What can hang from each mark:
sefem: burog sobos
gufupi: burog nogo sekis sobos
gupif: burog ruvog
ruvog: gupif
nogo: fefo gufupi sefem
sekis: gufupi
sobos: fefo gufupi sefem
burog: fefo gufupi gupif

Known rows, with every way that one mark hangs from another:
nogo[fefo gufupi[sekis] sefem[sobos]]: [ 18   0   8 -18  27  29 -28   7   4 -19 -32  27 -51  27  22  45  -8  36
  32   0 -26  22  -6  15  31 -51  43  37  20   2   2  30  16  12 -16 -60
  40  40  12 -22 -17  30  37]
sekis[gufupi]: [ -3   6 -44  23  19  -4  14 -14  -9 -25  37 -14 -27   5   4  44  -9  15
  20   4 -22  -5  30 -26 -35  10  41 -24  18 -22 -33  12  -9 -15   1  -9
  -6  18 -14 -16  15 -36 -45]
burog[gufupi[nogo] gupif[ruvog]]: [ 38 -16  26   7 -29 -24  18  -5  -5  31  24 -11  27 -19 -14  -2   5 -21
 -14   8  18 -15  -5  14 -27  40  -7 -25 -10  32 -37   6  10 -19 -18   4
 -11 -21 -30 -12  21   3  20]
gupif[burog[gufupi] ruvog]: [ 18 -12  37  22   5 -19  28 -17  16  21  19  -2  41 -24  24  20 -33  -9
 -41  -8  16 -15   7  12 -54  59   7 -37  24  -5 -60  35  11 -27 -36 -27
 -28 -31 -28   4  21 -26   1]
gupif[burog[gufupi[sekis sobos[sefem]]] ruvog]: [  5 -15  58 -42  -6  27  20 -14  48 -34 -12 -16  31  16  14  11 -29   7
 -23 -29  20  -1   7  15 -18  21   6   1  25 -23 -28  -4  14 -13   0  -2
 -24  11 -20  40   3 -32  19]
burog[fefo gufupi[nogo sekis sobos[sefem]] gupif]: [ -6   5 -12 -51 -38   8 -11  13  28 -32  -9  -4  -8  24 -16 -22  58 -17
  -7 -23  -1  -8  -5  13  40 -27 -39  29 -16  -6  -4 -42  -8   3  37  43
   4  -7  10  31  -1  18  20]
sefem[burog[gufupi[nogo sekis] gupif] sobos[fefo]]: [ 29  64   0  -3 -40 -10   7 -10  48  -1 -30  -4   5  10   8 -47   8 -10
   9  -9  52  15 -31  13  13 -43 -18  -9 -13  25  33   6  -7  35 -24 -17
   5 -12   3 -28 -14  21  14]
gufupi[burog[fefo gupif[ruvog]] sekis sobos]: [-16 -22  40 -21  -3 -23 -17   7 -15  -9  -3 -30  33 -12 -18 -18  25 -44
  -4  37   4   3  11  -8  49  28 -44  46 -15  18  14 -36  15  19   9  81
  16 -21 -10  26  15  12  -4]
sobos[gufupi[burog[gupif[ruvog]] sekis]]: [ -6 -21  24   7  -8  -4  18   4 -14   7  20 -58  36 -22 -51 -26 -20   1
  23  23 -11   8   2  -3  29  34  -2  -9 -21  13  34 -20  12  25   2  54
  -6   5  24 -19 -14  20   9]
sobos[gufupi[nogo[sefem[burog]]]]: [ 14  10 -36  22  -6  37   9 -17  -6  -3  -7  10 -17  -7 -18  -1 -25  58
  45 -15  -1  16 -29  -2 -38 -22  48 -44   5   8  12  23 -45   4  -6 -33
  15   8  40 -20 -26 -11   2]
ruvog[gupif[burog[fefo gufupi[nogo sekis sobos]]]]: [-20  -7  21 -49 -10  10 -27  -1  57 -42  -9   9  24  22  16 -24  33 -28
 -60 -11  39 -56  -5  20 -25 -28 -62  32  14  24  16  -6  30  -8  -6  47
 -11 -42   7  42  19 -25 -31]
sefem[burog]: [ -6  19 -34  53  21  -5   6 -34 -18   9  16  -5  -5  -5  14   8 -30   8
  30   5   0  11 -21 -18 -40  13  44 -26  17  -3 -18  14 -34  10 -14 -41
  -4   5 -20 -11   0 -23 -33]
nogo[fefo gufupi sefem]: [  4 -24 -13  21  38  24 -30  12 -41  22   1  45 -47   5  33  54 -22  22
   8 -13 -54   3  -1  -8   3 -21  44  10  16  -4 -17  46  16  -7 -26 -64
  27  31   2 -24 -11   9  25]
gupif[burog[gufupi[nogo]] ruvog]: [ 37 -18  52  -5 -20 -11   6 -33  24  15  -2   2  45 -24  11   4 -23  -8
 -32  -9  41 -13   5  26 -70  36   1 -40   3  15 -47  26  22 -40 -33 -20
 -37 -38 -36  10  24 -37  11]
sobos[gufupi[burog[gupif] nogo sekis]]: [ -1  -7  -5 -24 -30  12 -16  -5  -2 -25   2 -52   9  -3 -62 -41   6  20
  40  16  -3   3 -17   0  19 -18 -11  -3 -41  25  64 -37   0  21   8  62
 -16   4  35 -12 -18  20  -4]
burog[fefo]: [-22  -4 -44  33  41 -39   5   9 -35  13  24  13 -18  -3  22  18   8 -15
 -10   8 -14 -13  19  -5 -14  20   3 -10   7 -24 -28   7 -25  -8  17 -11
  -3  -7 -15  -4   7   4 -34]
burog[fefo gufupi[sekis sobos] gupif[ruvog]]: [ -8 -21  22  -8 -19 -27   0  20  12 -23  17 -22  23   5   3  -8  46 -55
 -36  17  -2 -18   5   9  36  42 -43  40  11   7 -38 -17  -3   4   2  48
   9 -41 -10  -1  19  16   8]
ruvog[gupif[burog]]: [-31 -13  -3  36  66  -2  14  -2   2  21  37   8  -8  16  26  20 -37  -4
 -31   0   7 -33   2  -5 -59  19   9 -21  33  13  13  41  35  -6 -22   2
 -13  12  -7  28   9 -17 -45]
sobos[fefo gufupi sefem]: [-20   4 -54  25  21  20  58  28 -22  35  10  11 -37   2   6  -2 -35  54
  12 -55 -34  -5  37  -5 -18   0  38 -69   0 -68  20  12 -22  -3  41 -53
 -26  69  32 -16 -52  14  10]
sefem[burog[fefo gufupi[nogo sekis sobos]]]: [  1  22   1 -31 -49   4 -38 -34  40 -55 -33  -2  19   9   0 -35  39 -12
  -1  -5  30  -3 -30   4  -5 -33 -32  33   3   7 -12 -24 -41  11  -1   8
  -5 -48  -1   1  11 -35 -10]
gufupi[burog nogo[sefem] sekis]: [ 23   3  34 -62  -6  22 -58 -42   3 -27 -13  -3  17   9 -27  -2   1  52
  30  26  19  -1 -14  -1  -2 -26  34   6 -15  19  27  -9  17   9  -4   8
  -9  13 -25  12  18   0  -3]
nogo[fefo gufupi[burog[gupif[ruvog]] sekis]]: [ -3 -36  60  -1   1   4 -41  -4 -37  24  -3 -24  38 -19 -20   0 -28 -38
  10  28 -29  12   6  -8  56  -4 -18  31 -13  33  15  -6  53  28 -22  17
  13   2   0 -22  -4  17  29]
nogo[fefo sefem[burog[gufupi gupif] sobos]]: [ 27  48 -10  43  17  -4  24  14  13  31  -8  40 -26  17  16  16   5  -8
  13  14  -7  46 -48 -11  41 -17  16  13  12  14 -14  37  -4  11 -44 -67
  60  -7   3 -22 -11  24  28]
nogo[fefo sefem]: [  5  -8  -9  16  38  14 -15   5 -41  15  21  48 -43  29  23  36  -3  16
   2  12 -36   3  16   0  -7  11  45 -19   7 -24 -24  39  -3  -7  -3 -57
  21  28 -36 -11  -2  14   2]
burog[fefo gufupi[nogo[sefem] sobos] gupif]: [ 18  -2 -19 -18 -12  -9  -8  36   4  -5  -3  30 -27  14   1   3  59  -6
 -16   6  -1 -11 -26   4  26  -5 -27  26 -10  21 -18  -4  -7 -21   6  25
  31 -39   7  13  19  17  15]

Rows:
[ 40  30 -15 -20  -7 -32  13   9  29  11 -27  51 -25  -1   9  24  44  27
  -8   3  28   6 -25  22  -2 -33   4  14   6   4 -37   7  -4 -37   2 -44
  17 -21   5   7  27   7  15] -> burog[fefo gufupi[nogo[sefem[sobos]]]]
[  6  -7  10 -47 -18  37 -29 -15   6 -28 -14 -12   3   5 -49 -13   1  64
  39   6   5  -1 -15   2   5 -34  28 -12 -20   5  40 -14   4   7   8  14
 -12  14  33 -14 -11   5   4] -> sobos[gufupi[burog nogo[sefem] sekis]]
[-34   0 -49  16  19  -5  38  22 -25  35  -1   0  -4 -23 -24   0 -10  29
  14 -23 -37  19   4 -21  24 -14   9 -12 -12 -52  13 -27 -14 -13  51  -5
 -16  16  56  16 -22   3  -7] -> sobos[gufupi[burog[fefo]] sefem]
[  6  -7  16   3 -13   6  44  39  -9  41  11   9  -3   0  18   0 -11  -2
 -22 -37  -4  -5  25 -19   6  34 -10 -20   6 -27 -12  -6  12  -9  10 -13
  -6  30 -20   5 -11  12  42] -> burog[gufupi[sobos[fefo sefem]] gupif[ruvog]]
[ -1  41 -41  56  28 -38  33  -7   6  20 -19  20 -23 -18  18  14  -4 -11
  17  12  12  41 -22  -7  -6 -16  18  15  20 -13 -21  10 -41   0  -5 -46
  29 -15  13   7   7 -10 -24] -> sefem[burog[fefo] sobos]
[ 30 -16  50 -45 -55   6 -13  -9  24 -34   3 -33  24   7 -15 -28  32 -10
  -5   9  26 -19  -3  13  -5  24 -25  18  -9  32 -19 -20   5  -1 -12  51
  -4 -12 -30   7  20   4  26] -> burog[gufupi[nogo sekis sobos] gupif[ruvog]]
[  5   4  16 -37 -11   0 -39 -24  -7 -14   7 -35  21   5 -45 -30   7   2
  30  32  14   2 -11  -2  17 -11  -7   8 -34  32  48 -33  22  23  -2  58
 -15  -2 -14   8  13  12 -11] -> gufupi[burog[gupif] nogo sekis]
[-18 -25  23  38  37 -29  21   3  -8  26  16  16  17 -29  29  22 -28 -48
 -50   2   4 -10  34  34 -38  48   5 -23  16  -7 -37  32   8 -24  -8  -6
 -10 -31 -22  10  12 -11 -20] -> gupif[burog[fefo] ruvog]
[ -3   8  -2 -29 -15  10  11   4  33  -7 -30  32  -1   8  21   7  15  -3
 -31 -41  12   2  -4  16 -25 -24 -24   2  -4 -27 -20 -11  -9 -45  26   1
 -22 -22   3  51   5 -29  10] -> gupif[burog[fefo gufupi[nogo sobos[sefem]]]]
[ 18  -4 -26 -33 -30  28 -10 -19   8 -51   0  -8 -28  18  -3  28  14  31
  30   3  10  -7  21 -20 -52 -18  15   1  -1  -3 -19 -18 -14 -30   8  24
 -12  26 -21  17  22 -51 -31] -> sekis[gufupi[nogo sobos]]
[-16  -1   8 -52 -21  -1 -52   2   0 -35 -16 -17  14   2 -31 -34  44 -25
   8  26  13  -2  -9  -6  45 -19 -51  57 -42  26  47 -58   8  13  20  87
   7 -22  -1  29  20  13 -14] -> gufupi[burog[fefo gupif] nogo sekis sobos]
[  6  39 -54  58  15   0  63  -4  14   5 -18 -19 -29 -16 -10  -1 -32  45
  55  -9   9  34 -31  -8 -25 -12  38 -19  17 -16   8   8 -49  12  -8 -44
  17  22  50  -9 -19 -11 -10] -> sefem[burog sobos[gufupi]]
[-17 -16  18  34  19 -48   9   9 -41  50  29  -7  35 -48 -16   3  -1 -46
 -14  40  -8   3   5  -8  26  42 -22  13 -18  12  -4 -13  23  -3   2  36
   7 -33 -12   2  17  12  -8] -> gufupi[burog[fefo gupif[ruvog]]]
[-13  10  22 -39  -2  17 -39 -13  -5 -26 -14 -12   9  15   9 -24   1  24
   1   4  16 -15  26 -26   4  -6  -9  13 -14 -31  54 -34  12  25  19  23
 -24  33 -26   6  -1  -6 -20] -> gufupi[burog sekis sobos[fefo]]
[  2  25 -51  39  10   0  61  35   6  20  -9  10 -53  -4  11  -3 -20  49
   9 -28   6   8  24   4 -29   0  18 -38  -4 -45  28  10 -23   3  18 -50
  -5  52  30 -33 -32  25   4] -> sefem[sobos[fefo gufupi]]
[ -2 -18   2  48   3 -56  29  26 -17  42  33  -1  22 -27  12   8  20 -58
 -41  10 -12 -13   6   7  15  54 -27  -8   5   9 -56  12  -2 -10  -8   5
   6 -48 -14 -19  18  17   6] -> burog[fefo gufupi gupif[ruvog]]
[ -7   0  43 -38  -2  18 -42 -15  36 -12   9  25  26  44  15 -21   7 -30
 -54   1  27 -47   5  21 -32 -27 -31 -11   9  25  11  30  49   1 -28  -9
 -21 -10 -28  10  -2  -9 -15] -> ruvog[gupif[burog[gufupi[nogo[fefo] sekis]]]]
[-18 -19  19   1  12  12 -59   3 -31   0  -7 -20   4   1 -20   1 -12 -24
  22  21 -43  13 -14 -19  68 -33 -10  38 -26  23  41 -11  39  36 -14  13
  10   5   9 -26  -9  24  12] -> nogo[fefo gufupi[burog[gupif] sekis]]
[-18   7   3  -1  19 -18 -24 -12 -16 -13  20 -42  14   2 -23 -18  -1  -1
  20  30 -15  -2 -12 -17  39  16   2  12 -24  16  31 -22  15  25   1  45
  -2   7 -15   1  14  19 -22] -> gufupi[burog[gupif] sekis]
[-30   2 -44  33  15  17   7   1 -17  12 -34  17 -30 -14  26  29 -31   3
  30 -42 -32  37 -30 -26  15 -49  15  37  37 -14  -6  -6 -32   4  19 -24
  28  12  49  28  -6 -39   8] -> nogo[gufupi[sobos[sefem[burog[fefo]]]]]
[ -1  -1  13 -51 -27  28 -39 -16 -12 -22 -20 -14  16  11 -49 -38   3  23
  28  14  -1   6  13   1   4 -32 -10  -8 -41 -11  42 -30  -5   9  16   3
 -20  22   6 -22 -24   6   4] -> sobos[gufupi[burog nogo[fefo] sekis]]
[-39  23 -54  62  37 -16  32  11 -25  40  22  11 -17  -3   1   3 -16 -37
  17  -9 -37  28 -22  -8  33 -10  13 -16   7  -6  -5   5 -31  15  17 -13
  24  -6  20   8 -23  10 -16] -> sobos[sefem[burog[fefo gupif]]]
[  8  27 -42  25  25  12  53  39   6  20 -16  35 -64   7  18  25 -17  73
  12 -28   1  11  15   6 -15  -6  43 -36  14 -39  32  29 -16  -7   8 -64
  13  50  44 -24 -24  34  13] -> nogo[sefem[sobos[fefo gufupi]]]
[-13 -15  10  46  18 -12 -16   3 -13   7  -1   0  14 -26   4  21 -20 -43
   9   3 -28  19 -26  20  53 -17  12  27  33  52 -11  37   4  36 -25  -5
  66 -40  40 -31  -7  20  23] -> nogo[gufupi[sekis] sefem[burog[fefo gupif[ruvog]]]]
[ 24  -3  51 -49 -57   9 -16   6  15 -18  -2 -15  25  13   2 -40  23 -23
 -27 -10  42 -26  32  15   3  23 -37  -4 -13  18   8 -11  11  10  -1  31
 -14   1 -34  -9  -1  17  35] -> burog[gufupi[nogo sekis sobos[fefo]] gupif[ruvog]]
[ 16   0 -11 -36 -25  39 -28 -10  -5 -46  -8  18 -35  32   3  23  21   6
  14  11  -7  -2  42 -18 -34 -23   4   4 -13 -19 -17 -16 -11 -29   5   8
  -2  34 -35   4   5 -43 -16] -> sekis[gufupi[nogo[fefo] sobos]]
[-19 -19 -11  53  24 -47  25  20 -42  36  40  -5   2 -25   1  15   4 -57
 -26  21 -20  -5  22  10   6  58  -6 -10   6   9 -33  17  -5  -8   6  18
  20 -21  -6 -11   6  24 -10] -> burog[fefo gupif[ruvog]]
[-20   9 -31  10   9  25  35  19 -21  46  -3   0 -12 -13  -9 -14 -45  62
  17 -39 -17   7  20 -30  -2 -16  20 -45 -15 -62  50 -16  -2   4  38 -34
 -31  59  39  -7 -43   1   5] -> sobos[fefo gufupi[burog] sefem]
[ 11 -12  53   4  -8   3  25   8  15  12  -7  12  22  -5  50  -2 -31  -8
 -62 -33  31 -16  27   8 -57  46 -15 -25  14 -22 -18  19  15 -21 -20 -23
 -31 -13 -31   1  10 -26  11] -> gupif[burog[gufupi[sobos[fefo]]] ruvog]
[-21   0  12 -17   3  -9 -18   0  45 -55 -13  -7  15  18  24  -6  28 -23
 -49 -14  10 -23   0  20   0   8 -34  28   7 -27 -21  -5 -11  -4   6  24
 -12 -46  -7  24  18 -18 -23] -> gupif[burog[fefo gufupi[sekis sobos]]]
